Every row comes from one small tree of marks. The marks that hang from a mark follow it in brackets, in the order of their numbers. Every link used is in the known rows. Which tree was each row made from?
In the rows, 128 means zero.
Known rows
Q_785(Q_538(Q_47)): [139 169 146 142 131 102 141 101 129 117 134 110 139 111 125 127 118 114
 120 148]
Q_785(Q_297(Q_135) Q_538): [144 160 125 130 118  24 128 116 133 177 165 139 120  91 151 128 163  98
 116 105]
Q_538(Q_47 Q_135 Q_297 Q_762): [119 107 139 154 105 204 151 139 131 141 115  97 185 147 112 140 139 125
 112 147]
Q_785(Q_297(Q_135) Q_538(Q_47)): [139 179 136 134 104  44 148 126 132 157 151 131 134 102 147 136 154  94
 106 130]
Q_565(Q_538(Q_135)): [134 104 141 114 152  83 137 117 118 137 122 112 134 127 110 124 125 128
 139 118]
Q_762(Q_538(Q_47 Q_297)): [124 128 134 130 157 175 139 116 119 107 130 119 124 127 133 132 126 126
 143 177]
Q_565(Q_47 Q_538 Q_762): [141 143 157  98 243  20 121 107 129 127 106 115 133 116  98 130 106 134
 127 141]
Q_135(Q_538(Q_762)): [132 132 124 124  64 131 100 127 136 136 122 141 109 132 138 112 115 134
 129 120]
Q_47(Q_762(Q_538)): [150 152 116 130 160 131  98 126 116  93 148 147  81 116 134 109 102 154
 145 119]
Q_297(Q_135(Q_538(Q_762))): [127 128 116 117  22  89 106 148 133 150 130 167  88 146 145 115 126 129
 125 100]
Q_538(Q_297): [128  96 133 127 154 136 127  94 122 158 139 117 140 121 128 123 151 118
 134 145]
Q_47(Q_762(Q_538(Q_297))): [149 115 117 134 174 173 117 128 118 103 133 136 111 124 128 122 125 148
 145 128]
Q_565(Q_47 Q_538(Q_135 Q_297 Q_762)): [128  93 156 120 148 136 132 132 137 129  87  91 185 139  82 148 131 127
 124 136]
Q_297(Q_135): [125 128 124 116  97  52 112 115 116 164 165 156  91 126 141 113 140 122
 131 115]
Q_297(Q_135(Q_538(Q_762(Q_47)))): [100 157 104 108  39 116 104 152 136 102 127 170  73 137 157 118 109 132
 130  96]
Q_135(Q_538(Q_47 Q_297 Q_762)): [124 115 136 132  64 193 140 137 138 120  94 119 150 152 129 133 128 120
 121 153]
Q_135(Q_538(Q_297)): [130 100 136 108 119 151 142 115 132 140 113 129 125 136 136 121 140 115
 139 142]
Q_538(Q_297(Q_135) Q_762(Q_47)): [ 95 118 102 131  86 145 111 133 128 128 140 146 117 134 143 132 139 129
 125 108]

Which tree is each row?
[130 124 150 118 138 103 156 127 117 116 109 104 144 138 106 134 120 124
 129 144] -> Q_565(Q_538(Q_47 Q_135))
[118 108 125 143  60 136 131 141 124 153 131 134 145 151 127 138 148 121
 112 135] -> Q_538(Q_47 Q_297(Q_135) Q_762)
[118 113 136 123  97 113 152 128 117 147 136 133 132 145 131 134 152 109
 123 149] -> Q_538(Q_47 Q_297(Q_135))
[101 170 116 115 174 164 128 123 127  74 147 128  87 112 147 119  96 143
 153 129] -> Q_762(Q_47 Q_538(Q_135))
[103 124 113 120  90 201 118 131 142 100 104 132 122 134 144 128 120 129
 135 125] -> Q_135(Q_538(Q_297 Q_762(Q_47)))
[ 97 117 117 140 132 212 131 131 136 117 124 110 158 130 127 133 130 132
 126 118] -> Q_538(Q_135 Q_297 Q_762(Q_47))
[ 98 152 116 137 119 169 112 130 135 108 139 119 129 122 134 122 108 141
 126 108] -> Q_538(Q_135 Q_762(Q_47))
[142 139 134 108 156 116 120 148 126  92 129 154 100 137 118 132 123 139
 136 128] -> Q_565(Q_47(Q_762(Q_538(Q_297(Q_135)))))
[143 122 139 140 142 175 141 126 119 111 115 117 152 140 116 127 132 129
 119 148] -> Q_538(Q_47(Q_762) Q_297)
[110 132 110 124 123 107  89 114 122  96 119 125 110 116 128 126 104 146
 138 111] -> Q_565(Q_538(Q_762(Q_47)))
[142  76 132 118 234  77 144 113 120 157 106 114 155 125 109 137 138 131
 131 132] -> Q_565(Q_538(Q_297) Q_762)
[144 109 108 127 132 132 124 151 116 115 143 164  92 138 135 124 134 143
 141 109] -> Q_47(Q_762(Q_538(Q_297(Q_135))))
[128 128 122 127 186 109 160 152 121 127 133 146 115 139 136 141 130 132
 126 149] -> Q_565(Q_762(Q_538(Q_47 Q_297(Q_135))))
[130  94 125 128  79 171 120 129 138 147 108 129 137 140 132 124 137 125
 129 130] -> Q_135(Q_538(Q_297 Q_762))
[133 120 142 169 110 194 167 141 141 132 107  88 200 135 106 147 135 117
 107 135] -> Q_785(Q_538(Q_47 Q_135 Q_297 Q_762))
[150 147 121 132 163 157 123 146 121  98 141 135 101 126 126 114 103 154
 141 109] -> Q_47(Q_762(Q_538(Q_135)))
[143 153 114 151  82  50 108 131 138 182 160 138 133  96 148 133 158 110
 106  93] -> Q_785(Q_297(Q_135) Q_538(Q_762))
[140 106 125 162 120 147 121 109 137 153 126 108 168 115 119 136 142 122
 119 118] -> Q_785(Q_538(Q_297 Q_762))
[133 174 149 109 252  97 140 133 140 108 130 118 123 118 112 128  95 143
 131 144] -> Q_565(Q_47 Q_762(Q_538(Q_135)))
